Each row was made from one small tree. The marks that hang from a mark follow it in brackets, in alphabetical order. Every link used is in the known rows. Write each row's tree.
Known rows
mezop(fofa(fubo(safu(nikez))) vovofum): [ 14.4 -18.7  38.5   7.6   1.0  11.5   5.3 -40.2 -34.9 -11.9 -39.8  15.8
  23.3  11.8  10.8  27.3  11.1  -2.8   4.9   6.9 -42.7   0.0   7.6]
fofa(fubo(safu(mezop(vovofum) nikez sagug))): [ 12.3 -25.8  17.7  -9.0   8.8  26.8 -10.5 -55.3 -21.8 -15.5 -55.6  21.0
  17.2  -1.5  17.9  33.3  14.9 -23.2  -9.5   2.5 -43.5 -10.4  -9.1]
mezop(fofa(fubo(safu)) vovofum(bisur(pevir))): [  3.9 -24.1  22.7  29.0 -28.1   1.5  21.2 -41.8 -30.0  -8.7 -24.0   2.2
  19.6  40.5  22.1  26.9  15.6  38.7   3.0  17.1 -27.4 -28.2   9.9]
fubo(fofa(mezop(vovofum(bisur)))): [ -7.3   0.4 -17.7   9.6  -9.2   9.7   6.2   2.2 -22.6  -3.5 -10.0 -14.2
   7.9  16.6  -2.1  13.3  35.1  24.3 -23.8  43.4  -7.4 -15.8  -9.0]
safu(sagug): [ 21.2  -3.5   8.3 -33.0  11.0  30.1   3.6 -28.3  -0.1 -17.1 -21.1   3.7
   3.5  10.6  -2.0  11.9  22.5   3.6  -9.4 -20.6 -12.8 -12.4  -8.8]
safu(mezop): [  5.7 -20.2  -8.9 -25.0  -0.3  15.6   7.6 -15.0  -9.4  -6.7 -24.1   1.0
   6.9  -4.7 -16.5  14.0  15.5 -10.7 -19.7  27.9  -6.1  -4.2  14.2]
bogi(nikez(safu(mezop(fofa)))): [ 11.5 -44.2  36.6 -30.0   9.1  16.4  21.0 -27.4 -30.2  -9.9 -26.5  -6.0
  12.1  -2.2 -19.4  46.6  12.9   2.1 -16.8  40.0 -16.6  12.6  46.2]
fubo(safu(sagug)): [ 14.2 -11.0  28.0 -31.3  -2.6  34.3   6.5 -43.4   0.0 -20.4 -19.4   4.6
  12.0   3.8  -1.1  12.2  18.8   8.1  -9.3 -26.0 -22.1 -20.9   2.3]
fubo(fofa(mezop(vovofum)) safu): [  0.6 -15.7 -11.0   8.0 -14.5  17.7   6.2 -15.1 -21.4 -10.0 -12.1 -14.0
  17.5  -9.8  -8.3   1.1  25.6   5.2 -17.2  22.3 -15.6  -7.4  38.3]
vovofum(bisur(pevir)): [  4.8 -11.5  -2.4 -12.8 -26.0   0.2   9.8  -8.0  -6.0  -3.0  -9.4  -3.0
   5.8  41.8   4.8   5.4  10.1  52.3 -21.7  14.3  -2.2 -16.3 -18.3]
safu(mezop sagug): [ 12.7 -16.6   1.0 -38.7  13.0  34.5   3.4 -35.3  -4.2 -14.4 -29.8   6.1
   5.2  -4.6  -8.6  29.9  20.9 -20.4 -14.8   0.7 -12.3 -15.3   4.4]
fubo(safu(nikez sagug)): [ 16.1 -13.1  38.1 -41.3   3.3  32.1  -8.9 -38.8  -6.4 -17.9 -26.7  16.2
  18.1   3.1   0.0  17.3   7.7   5.8 -12.2 -24.9 -32.7  -9.2 -17.2]
fubo(fofa safu): [ -4.0  -2.8  27.8 -14.9 -26.9  18.6   5.9 -11.5 -12.2 -14.2 -10.4  -2.8
  20.8  10.4 -18.8  10.8  23.8  13.5 -20.6   1.7 -15.2 -19.4   5.3]
pevir(bisur vovofum): [ 13.9 -13.0  24.5 -32.2   9.4 -20.9  11.2 -15.7  -2.4 -10.9 -13.2  21.1
   4.7  46.0   2.2 -22.1  22.7  -1.6 -21.8   3.4   3.3   8.0  -9.4]
bisur(pevir(vovofum)): [ 22.0 -25.8   1.3 -31.0 -22.3 -10.8  -7.0 -22.0  -1.7  -9.5 -17.5   3.5
   3.1  38.2  10.2 -25.0   6.5  18.7 -17.6   7.5   7.0  -4.3   7.4]
fofa(fubo(safu(mezop nikez sagug))): [  9.2 -16.0  28.1 -30.3  10.0  32.9 -12.2 -50.6  -9.1 -16.7 -49.9  15.8
  18.6  -4.5   8.8  47.7   9.0 -10.5 -13.8 -13.4 -42.5  -6.4 -19.8]
nikez(safu): [ 12.9  -8.2  18.2 -20.8  -4.5   5.3   4.9  -4.3  -4.4 -10.0 -24.7   1.9
   1.3   0.9  -6.3   4.5  13.3  18.1 -31.0  -2.3  -4.5   7.2  36.1]
safu(mezop nikez(bogi) sagug): [ 10.5 -16.3  12.4 -49.4  34.9  34.3  -9.3 -42.9 -13.6  -5.8 -42.5  18.9
   5.4   2.0 -11.8  35.0   5.3  -4.1 -31.7 -10.1 -36.2   4.8 -29.8]
fubo(fofa safu(mezop(vovofum) nikez(bogi))): [-12.3 -26.3  22.2 -11.5  -2.3  18.9  -7.6 -31.9 -38.8  -0.9 -38.9  17.9
  23.9   1.9 -19.8  16.7  10.4  -9.0 -37.1  27.0 -38.2  -2.3  -3.0]
bogi(nikez(safu(mezop(fofa(fubo))))): [ 13.7 -30.1  33.4 -14.4  15.0  11.7  17.4 -31.0 -28.5 -11.8 -43.1  -6.2
  12.9   8.5  -4.1  60.0  13.9   9.8 -13.5  32.0 -27.8  11.9  33.3]
fubo(safu): [  7.7 -13.1  18.6 -18.5 -15.5  16.3  10.5 -22.2  -8.2 -11.6 -14.2   2.0
  13.9   2.3  -9.3  -1.8  11.6  17.3 -14.0  -5.9 -15.3  -7.5  15.0]
nikez(bogi safu(sagug)): [ 16.4  -5.1  27.1 -33.0  25.3  26.1   1.9 -30.8  -5.7 -11.8 -35.6   9.3
  -4.4   8.0  -1.7  16.2  13.2  25.2 -41.8 -40.1 -25.2   2.1  14.7]
bogi(nikez(safu(mezop(fofa vovofum)))): [ 14.3 -52.7  29.1 -11.5   7.2  11.2  21.6 -32.4 -42.3  -7.5 -34.1  -1.6
  12.1   1.9 -11.3  32.2  20.3 -10.9 -10.7  57.9 -17.9   7.3  55.7]

Write each row's tree
[  3.8 -10.5 -29.8   4.9   0.4   4.4   9.0  -7.0 -16.1  -0.5 -11.0 -10.0
   0.6   5.4   7.4   2.9  25.5  24.1 -14.6  40.9  -8.1  -6.3   2.2]  fofa(mezop(vovofum(bisur)))
[ 18.6  -6.6  43.1 -12.9   6.8  35.2  14.9 -55.8 -11.4 -22.7 -30.2   4.8
  17.4  12.9   9.2  49.7  23.4   0.5   9.6 -33.5 -37.1 -23.9   5.8]  mezop(fofa(fubo(safu(sagug))))
[  4.6   3.9 -32.7  20.4   6.4   1.0   7.7  -9.9 -16.9  -2.2 -27.1 -12.3
   2.3  18.8  24.8  15.9  27.1  34.6 -11.9  32.5 -21.2  -5.0 -10.0]  fofa(fubo mezop(vovofum(bisur)))
[ 12.8 -25.5  35.7 -47.2  42.0  44.4   2.1 -51.8 -25.6  -7.8 -39.4  20.6
  11.1  -1.6 -17.8  55.8   4.9 -21.2 -17.7  -7.0 -39.4   2.5 -12.9]  safu(mezop(fofa) nikez(bogi) sagug)
[ 11.3 -29.6  38.7 -38.1  33.2  40.2  15.2 -49.3 -17.6 -10.8 -41.0  14.9
   2.9  -7.5 -16.2  54.0  12.9  -9.9 -30.5 -17.4 -26.9  -4.7  44.5]  nikez(bogi safu(mezop(fofa) sagug))
[ 11.6 -25.3   1.0 -29.0  35.0  31.5 -10.5 -46.8 -27.9  -3.9 -49.6  24.7
   4.1   2.7  -2.7  21.3  10.5 -20.4 -28.5   9.1 -35.7   1.5 -16.7]  safu(mezop(vovofum) nikez(bogi) sagug)
[  7.9 -27.0  19.1 -35.5  -2.6  39.5   5.8 -50.1  -4.1 -16.6 -27.8   9.6
  12.9 -13.2  -8.4  28.1  17.1 -15.8 -11.7  -8.6 -21.3 -21.7  14.6]  fubo(safu(mezop sagug))
[ 18.5  -5.6   5.6  16.5   9.3  11.4  18.0 -31.0 -28.6 -10.7 -33.1   3.6
  10.8  20.5   7.5  21.6  25.6  -5.2   6.7  14.5 -24.2  -6.5  16.8]  mezop(fofa(fubo) vovofum)
[ -8.6 -20.1   3.9 -13.5  14.2   3.2  -2.2 -20.7 -35.3   8.4 -38.5  20.1
   7.0  17.5  -4.1  19.8  10.1  13.0 -37.5  47.7 -31.0   1.4 -35.9]  safu(mezop(vovofum(bisur)) nikez(bogi))
[  9.8 -36.7  40.6 -35.9   3.6  47.1  19.1 -59.3 -14.9 -18.7 -23.1   9.4
  18.9 -15.0 -14.6  49.1  18.2 -31.2   2.2  -5.0 -24.3 -25.7  29.6]  fubo(safu(mezop(fofa) sagug))
[  9.1 -16.6  11.2 -15.6   3.7  39.1 -13.8 -32.5 -20.9 -15.6 -25.5   1.0
  20.0  -6.4   1.7  19.6  22.9  -5.1 -16.8  -2.4 -31.5  -7.7   2.9]  fubo(fofa(mezop(vovofum)) safu(nikez sagug))
[ 10.0 -10.7 -47.3  27.8  -7.6  -5.2   3.6 -17.6 -15.7  -1.9 -28.0 -17.1
   1.2  31.1  32.9   9.6  16.1  50.6 -15.0  25.8 -16.1  -4.5  -5.3]  fofa(fubo mezop(vovofum(bisur(pevir))))
[ 18.2 -21.7   5.4  -1.3  25.2  34.7  14.6 -55.1 -25.4 -15.9 -47.3   9.9
  10.3   7.1   8.9  47.8  30.3 -38.1   8.4  12.2 -27.1 -20.5  19.6]  safu(mezop(fofa(fubo) vovofum) sagug)
[  3.8 -20.9 -28.3  29.2 -21.1  -1.1   5.8 -28.6 -16.6  -3.5 -25.1 -14.0
   9.6  20.2  32.3  10.2  12.4  57.1 -12.5  15.9 -24.0 -13.6  10.5]  fofa(fubo(safu) mezop(vovofum(bisur(pevir))))
[ 18.4  -0.7  20.6 -44.0  31.4  30.6 -11.2 -34.6 -11.1  -7.2 -35.4  16.9
   3.8  16.1  -3.1  18.8   6.7  16.0 -27.0 -31.1 -38.6   3.8 -42.5]  safu(nikez(bogi) sagug)
[ 20.8 -54.1  38.6 -22.5  20.3  29.5  16.7 -50.3 -35.9 -15.4 -39.8   5.3
  10.4   2.6  -4.0  47.4  26.1 -19.5  -5.7  32.3 -21.5  -5.1  42.6]  bogi(nikez(safu(mezop(fofa vovofum) sagug)))
[  6.0  -5.6 -29.1   2.4  -0.9  15.0   1.2  -3.4 -21.0  -7.1 -14.6 -15.4
   7.8   1.9  -8.4   1.9  30.8   0.9 -20.1  27.4  -7.1  -1.1  22.1]  fubo(fofa(mezop(vovofum)))
[-24.3 -20.7  20.8   5.4 -33.0  11.8   9.9 -18.0 -30.1  -5.3 -18.2   3.3
  23.8  12.0 -12.2  26.0  33.2   3.3 -24.9  53.5 -14.4 -34.0  -3.2]  fubo(fofa safu(mezop(vovofum(bisur))))
[ 15.3 -19.8  17.1 -47.0  21.0  34.9 -10.8 -31.6  -8.3 -12.5 -37.2  17.1
   9.7  -5.0  -5.0  33.6   9.7 -20.3 -18.7   3.5 -22.2  -2.8 -21.6]  safu(mezop nikez sagug)
[ 20.0 -10.7 -17.1   7.1  15.6  30.6   1.1 -49.5  -9.4 -17.0 -36.0  -5.1
   7.2  -5.5  26.0  19.2  26.0   4.7  -1.9 -16.4 -35.3  -9.2  18.9]  fofa(fubo(safu(sagug)) mezop(vovofum))
[ 18.2 -33.7  25.7 -45.5  15.8  27.7   4.9 -36.0 -14.2 -15.6 -38.3  -3.6
   4.9   3.8  -5.4  39.3  18.5   7.2 -24.5  12.1 -18.8   2.3  18.9]  bogi(nikez(safu(mezop sagug)))
[  7.1 -21.9  10.3   1.0  33.3  17.2   5.2 -43.1 -43.1   0.8 -55.8  20.4
  13.6  10.5  -1.3  42.4   5.9 -18.1 -15.2  26.9 -44.6  10.9  -4.6]  safu(mezop(fofa(fubo) vovofum) nikez(bogi))
[  5.5 -25.9  25.6 -34.8  28.2  25.8   8.0 -30.3 -30.4   0.7 -33.3  15.9
  12.8  -3.6 -25.7  42.0  -1.8 -12.6 -24.3  17.5 -33.8  14.2  -6.0]  safu(mezop(fofa) nikez(bogi))
[  5.3 -11.1  27.6 -28.8  26.3  35.2  -9.5 -59.4 -16.1 -10.4 -57.0  18.4
  13.7   0.9   4.8  48.0   1.1   5.4 -27.0 -27.6 -56.2  -1.5 -29.4]  fofa(fubo(safu(mezop nikez(bogi) sagug)))
